Each row was made from one path, in order. Every step used is in the known rows, and no mark comes twice. Write each row's path.
In the rows, zero is written as 128.
Known rows
T > V > Z > N > A > J: [112  63 138  95 145 119 173  90 132 103 130 114 118 180 107  82  93 161
  90 143 130 111 134 124 125  27 125 123 169 153 143 110 132 138 164 104
 133  71 112 227 183 122]
U > J > A: [152  75 122 134 114 142 160 121 127  71 118 112 118 112 149 139 127 133
 123 144 128 128 135 126 123 105  93 135  92 145 107 134 115 121 144 120
 155 150 139 202 169 143]
V > Z > C > S > P: [147  81 150 159 160  83 131  93 135 119 154 144 121 193 179  91  59 152
  98  83 128 137 119 156 143 163 158 171 172  77 162 160 131 111 137 113
 100 108 118 134 163 122]
P > S > C > Z > V: [137 122 151 134 148  87 118  79 137 122 164 129 119 174 165  86  25 166
  94  99 130 147 116 147 134 171 166 181 193 108 144 124 149  91 149 107
 116  84 107 153 167 126]
S > C > Z > N > A > J > K: [139  99 178 112 144 135 161  76  73 102 139 134 122 179  96 120  59 132
  80 152 129 128 141 128 113  73  86 174 158 165 109 138 106 113 175  77
 153 161 102 252 184 115]
N > A > J: [144  97 132 125 138 134 172 119 123  91 129 108 121 158 133 127 139 145
 119 148 124 123 136 120 123  84  93 149 111 144 103 129 109 132 147 132
 147 133 132 185 169 136]
L > P > S > C > Z > N: [122  95 159 180 141  90 129  74 134 141 160 143 117 130 156  88  22 153
  78  96 135 143 126 155 133 158 136 147 183  92 152 173 146  97 152 103
  94 121 121 161 184 127]
S > P > L: [136 111 130 140 161  98 130 115 173 131 140 101 120 122 146 119 130 152
 139 112 139 137 111 124 129 177 160 122 124  74 137 147 148 128 128 169
 108 137 154 107 135 132]
L > P > S: [137  93 119 176 130  96 137 122 163 131 135 121 116 109 182 110 101 149
 126  99 131 141 125 142 137 161 128 122 117  84 140 165 138 116 123 143
 101 120 145  86 168 143]
S > C > Z > V > T > L: [127 133 153  92 185  69 115 100 133 127 161  97 121 182 136  66  65 143
 115 120 127 143  92 122 120 153 191 147 184  99 149  99 177 107 139 144
 114  62 124 104 144 125]
S > C: [154 107 142 136 134 106 137 108 128  94 139 120 119 133 151 113 108 148
 115 121 121 138 121 135 128 159 136 141 134 112 129 130 132 115 134 122
 122 123 126 142 166 135]
Z > N > A > J > U: [137  91 148 126 142 151 186 101 111 104 134 112 124 143 116 136 110 135
 102 168 134 111 145 121 117  42  63 154 115 151  90 145  95 131 163 119
 157 153 129 250 177 134]
R > K > J > U: [184  96 134 122 101 143 162 140 100  97 133 103 116 103 129 147 122 104
 144 153 113 124 145 133 112 135  59 167 101 129 115 141  81 132 119 119
 164 164 115 166 175 152]
T > V > Z > N > A: [113  68 139 102 135 114 157  92 148 113 132 111 114 169 100  75  95 163
  89 122 137 118 130 129 129  57 148 102 178 148 164 107 143 132 157  99
 124  52 112 192 177 123]
T > L: [137 113 123 121 148 103 143 134 139 112 126  97 118 117 138 104 143 137
 133 134 124 135 114 120 125 141 138 105 107 100 139 126 143 127 121 147
 125  88 144  88 151 138]
A > J > K > R: [170  94 135 101 114 130 160 133  97  83 119 112 120 135 132 134 124 105
 151 158 115 132 131 118 113 120  83 145  90 153 108 126  90 145 132 115
 158 153 121 129 166 138]
C > S > P: [155 107 138 147 154  98 138 101 140 125 156 120 122 153 169 117  95 145
 133 102 126 141 116 140 133 183 139 148 130  87 134 160 127 112 131 141
 109 139 133 117 151 131]
H > L > T > V > Z > N: [102  77 121  99 161  75 137 102 170 147 129  89 122 105 122  45 114 150
 112 117 148 129 113 114 129  82 191  64 177 111 179  94 179 140 138 120
  97  13 135  98 169 118]
H > L > P > S > C > Z > V: [127 111 143 161 170  69 105  89 149 154 161 121 119 134 191  71  24 156
 102  84 144 155 109 144 144 165 178 145 180  76 152 148 172  96 136 132
  91  79 132 103 171 122]
L > P > S > C: [141  98 135 176 137  89 127 109 147 126 140 135 116 116 192 104  80 157
 112  90 130 147 124 150 142 176 142 135 134  78 140 167 141 106 129 130
  97 130 140 102 179 137]
Z > V > T > L: [125 125 124  88 174  80 130 129 157 130 145  81 123 160 136  80 117 136
 146 133 130 133  98 110 119 124 174 119 135  94 144  94 166 124 120 172
 113  59 141  67 134 133]
L > T > V > Z > C: [115  75 133 117 151  72 128 113 157 117 129 110 120 156 145  52 119 155
 105 108 133 131 112 132 135 120 186 112 180 105 176 115 166 135 131 114
 101  37 120  97 172 124]
T > V > Z > C > S > P: [132  74 146 132 170  72 122  89 135 125 154 140 119 202 176  68  58 163
 102  81 129 137 111 153 146 153 183 147 181  78 177 154 150 115 135 115
  91  85 114 134 167 120]
T > V > Z > C > S > P > L > H: [113  91 148 116 201  55 111  98 159 147 147 122 126 163 183  65 100 174
 110  80 148 142 103 134 146 176 214 137 192  47 189 151 178 121 133 150
  93  63 141  91 153 112]
H > L > P > S > C > Z > N > A: [113 102 158 174 164  96 132  77 131 159 152 133 116 129 151  85  35 158
  70  87 152 144 129 148 141 115 140 124 178 104 152 167 151  98 159 101
  99 104 133 160 189 120]
K > J: [162 100 129 129 110 128 156 131 131  94 138 107 119 115 132 121 125 125
 133 138 116 128 133 132 118 137  95 144 120 122 125 128 108 128 122 127
 140 132 126 139 163 141]
K > J > A > N: [158  63 128 127 109 140 165 127 123  81 136 111 118 140 136 116  97 129
 109 150 130 126 138 142 126 100  72 163 101 140 124 136  98 112 146  98
 156 141 135 209 186 138]
U > J: [151  92 124 135 124 129 158 123 132  87 128 112 119 111 145 129 130 130
 132 141 124 129 128 122 120 122 104 127 103 128 113 128 124 128 133 131
 140 141 137 154 163 145]
Z > N > A > J: [128  91 140 126 140 138 180 100 122 106 136 114 124 158 110 120 111 142
 104 158 132 115 140 122 117  50  83 147 128 150 109 130 107 129 158 119
 140 133 124 226 173 129]
V > T > L > P > S: [120 114 117 146 169  72 131 139 164 150 132 102 116 114 177  88 113 142
 140  99 132 143 109 128 132 153 161  94 115  59 153 149 166 120 115 172
  92  91 164  22 154 143]
H > L > T: [134 110 116 127 156  90 137 129 160 134 128  83 124  84 147  93 157 135
 140 124 141 140 112 113 128 136 158  89 122 103 140 115 157 135 120 147
 112  75 152  57 154 131]
V > Z > N > A: [128  75 144 127 126 125 166  96 148 111 132 112 117 162 101  97  98 152
  86 128 136 118 138 133 125  68 122 127 169 147 149 113 124 128 159  98
 131  74 115 194 171 126]
P > L: [139 118 128 127 145 106 137 126 161 117 130 105 120 110 140 117 141 152
 131 123 135 136 118 119 123 155 146 117 117  95 139 125 146 131 130 159
 125 119 147 108 146 137]
L > T > V > Z > C > S > P: [119  79 146 132 175  58 119  92 152 146 152 123 122 183 173  52  81 163
 109  79 137 140 106 144 145 159 201 133 196  75 182 146 166 122 135 121
  82  68 121  92 165 115]
H > L > P > S > C: [138 103 126 173 158  82 120 113 147 141 137 128 117  91 202  98  80 154
 115  83 140 153 119 144 146 165 156 111 126  67 145 162 153 109 123 137
  90 115 154  77 181 133]
Z > V > T > L > P > S: [112 117 117 130 178  62 120 130 177 164 146  96 119 144 178  72  86 147
 143 103 137 142 101 126 133 138 179 112 135  59 155 131 177 114 115 182
  86  67 155  29 147 136]
V > T > L > P > S > C: [124 118 133 145 173  65 121 126 150 147 137 119 115 123 187  84  90 151
 123  90 131 150 107 136 136 166 174 106 133  53 152 151 169 110 122 160
  87 102 158  38 166 138]

Write each row's path
[116 117 149 152 169  67 108  94 146 153 158 122 116 150 181  66  35 160
 101  93 134 152 105 144 141 173 177 145 178  70 157 152 174  95 136 137
  95  74 130  90 167 125]
T > L > P > S > C > Z > V
[137  99 154 152 179  77 121  97 151 141 152 141 121 180 181  92  69 165
  99  78 139 140 115 149 143 174 180 162 174  55 172 158 149 116 140 138
  97 115 133 116 152 120]
V > Z > C > S > P > L
[123 114 131 135 166  84 126 119 188 153 139  87 123 106 144 103 154 152
 146 111 146 140 107 116 128 180 174 108 138  71 143 139 164 133 126 176
 100 113 162  64 133 127]
S > P > L > T
[127 123 130 123 153  92 134 129 178 137 129  89 123  94 137 102 168 151
 139 122 141 139 112 111 122 157 165 101 131  93 145 119 162 136 128 165
 117  99 154  66 144 131]
P > L > T
[122  99 120 104 143  88 135 122 161 121 132  88 120 115 136  78 154 149
 142 126 132 135 110 115 126 137 168  89 137 114 150 115 162 136 125 143
 111  72 134  82 159 133]
L > T > V
[136 119 140 105 160  85 129 104 151 117 164  90 122 180 130  82  75 132
 125 126 127 134 102 122 114 140 164 156 175 119 140  97 158 116 139 144
 121  77 118 121 138 132]
C > Z > V > T
[177  95 126 123 100 131 155 138 110  99 134 106 116 117 123 131 121 113
 145 145 111 129 140 133 113 142  80 159 115 127 134 127  93 131 115 118
 148 145 109 138 170 146]
R > K > J
[147  65 124 129 128 125 157 118 138  84 132 110 117 148 143 112 106 140
 107 141 137 131 126 136 131 108 103 147  99 136 129 134 117 110 151 105
 142 119 141 193 178 136]
J > A > N
[159  90 133 118 118 136 155 128 110  87 113 115 118 111 133 142 131 112
 138 148 125 132 134 117 115 116  91 127  82 139 108 131 113 129 132 117
 152 166 131 148 164 139]
U > J > K
[119  67 131 104 134  98 148  93 153 109 135 114 116 147 115  70  86 153
 101 125 129 121 122 130 125  89 158 103 175 125 169 106 152 132 144 107
 113  50 114 163 171 127]
T > V > Z > N
[149 104 147 162 163  91 130  98 126 128 160 139 124 179 179 108  74 145
 114  94 130 141 117 151 137 178 141 172 140  75 144 174 126 106 130 129
  98 148 125 133 157 127]
Z > C > S > P
[138 120 151 154 182  84 120 103 144 147 158 138 124 168 178 109  87 159
 115  89 141 144 111 144 137 189 162 162 142  53 154 172 144 110 133 153
  97 152 140 115 146 123]
Z > C > S > P > L
[147  54 124 135 124 140 168 118 126  72 125 116 117 137 150 124 101 134
 107 153 138 127 134 131 127  84  82 145  84 145 112 134 113 113 156 102
 157 149 145 225 187 141]
U > J > A > N
[152 110 158 140 140 102 131  93 116  92 150 121 117 146 139 105  81 144
  99 117 120 141 118 138 124 174 141 156 164 122 134 132 138 110 146 106
 127 111 114 159 167 132]
S > C > Z
[112  79 125 111 172  63 122 118 157 133 125 101 121 133 155  44 119 152
 109 103 143 135 108 125 140 108 200  91 174  94 182 108 178 137 125 121
  95  20 134  73 170 119]
H > L > T > V > Z > C
[148 116 135 147 135 100 133 103 136 107 139 137 117 132 174 112  82 164
 106 100 126 145 127 145 137 168 145 147 141  98 136 140 132 104 135 113
 116 116 127 127 175 137]
P > S > C
[144  75 137 148 135  98 140 113 139  92 131 128 119 165 150  91  95 144
  95 113 124 128 124 144 133 126 140 152 158 106 157 127 130 125 134 107
 117  79 118 140 168 131]
V > Z > C
[126 106 123 132 166  79 135 143 158 136 133  87 118 113 152  89 142 123
 148 118 127 136 103 118 123 142 153  87 107  71 145 139 166 133 112 179
  98  96 163  33 146 141]
V > T > L > P
[129 117 148 145 194  74 117 108 150 150 153 123 131 140 181 103 119 156
 124  95 148 146 108 132 138 198 171 161 152  45 156 174 154 113 127 164
 100 125 152  92 142 118]
Z > C > S > P > L > H
[127  70 133 122 144  86 132 109 142  96 130 126 117 174 150  68  94 154
  98 109 125 128 115 140 136 118 168 128 168 108 172 120 150 128 132 108
 110  55 114 139 173 128]
T > V > Z > C
[120 110 123 119 175  69 125 134 170 149 146  80 121 141 155  72 113 130
 151 123 133 135  95 115 124 130 172 108 127  71 148 123 176 127 113 189
  94  73 153  43 138 133]
Z > V > T > L > P
[132 117 126 117 158  96 135 132 167 120 126  89 127  86 145 113 176 149
 139 130 142 138 113 109 123 165 155 119 126  86 142 124 157 132 125 170
 128  89 159  84 141 131]
P > L > H
[119 124 121  79 187  69 128 134 164 135 140  65 130 134 143  74 150 133
 155 139 138 135  94  99 119 134 183 118 144  82 147  94 177 126 116 184
 116  30 153  45 130 128]
Z > V > T > L > H
[121 122 148 151 181  61 116 110 140 146 148 119 115 135 178  75  61 147
 107  84 128 152 104 139 133 181 178 120 164  62 157 153 175 103 133 144
  92  92 148  56 166 135]
V > T > L > P > S > C > Z
[150  91 150 147 146  91 137 103 123 106 144 146 121 182 172  90  72 151
  90  94 123 135 126 152 137 143 146 167 166  98 164 139 128 113 140 104
 116  92 111 137 174 127]
V > Z > C > S
[121  87 143 115 163  66 126 104 142 129 142 128 121 172 166  52  96 163
 101  90 131 138 112 141 140 137 188 127 187  95 185 127 164 124 137 112
 100  50 113  94 176 120]
L > T > V > Z > C > S
[124 103 155 145 186  63 118 101 169 161 150 126 124 164 176  77  95 165
 106  76 147 143 109 140 142 179 198 144 188  52 178 150 166 122 138 144
  89  95 139  77 150 114]
V > Z > C > S > P > L > T
[115  83 137 126 196  50 112  97 154 162 148 117 124 159 184  45  84 160
 111  72 147 144 102 138 150 147 216 109 186  64 187 141 178 123 129 127
  76  49 135  67 168 111]
H > L > T > V > Z > C > S > P
[111 105 148 107 180  59 116 109 158 149 139 127 121 158 166  53 105 176
 102  83 142 142 108 133 140 142 212 117 190  75 194 125 182 129 139 135
  98  58 127  77 166 116]
P > L > T > V > Z > C > S
[140 109 140 124 143 100 131  98 145 110 158  99 121 167 130  91  75 138
 116 129 127 135 110 128 120 146 147 160 168 126 137 113 145 114 141 130
 128  79 112 150 148 130]
C > Z > V
[126 122 121  95 176  78 139 145 151 123 126  71 127 106 138  90 177 128
 150 136 132 136 102 102 119 147 164 100 123  84 144 111 165 132 114 175
 119  51 163  38 138 136]
V > T > L > H
[160  97 132 111 131 127 160 125 106  86 118 114 123 135 136 137 129 118
 140 158 118 129 134 115 115 110  89 148  85 132 102 132 105 134 133 125
 148 158 130 148 163 134]
A > J > K
[109 121 132 134 183  59 115 114 167 164 157  95 118 157 168  62  56 143
 127  99 136 145  97 129 129 153 181 125 167  67 160 135 183 107 127 167
  92  59 144  45 146 133]
C > Z > V > T > L > P > S
[124 123 151 151 188  70 117 107 159 169 156 123 127 149 176  92 111 159
 122  87 147 147 107 135 137 190 180 146 156  51 160 166 160 117 131 159
  88 135 147  74 144 118]
Z > C > S > P > L > T
[134  73 124 106 134  95 140 113 154  93 127 107 114 146 137  78 112 155
 115 114 122 129 117 128 131 123 168 104 156 119 162 104 151 135 134 121
 121  50 122 126 166 133]
T > V > Z
[140 116 124 103 155  89 134 119 162 118 152  90 123 166 139  92 105 135
 143 130 129 131 106 118 117 127 158 142 144 110 134  95 152 122 126 159
 116  86 129 104 139 135]
Z > V > T
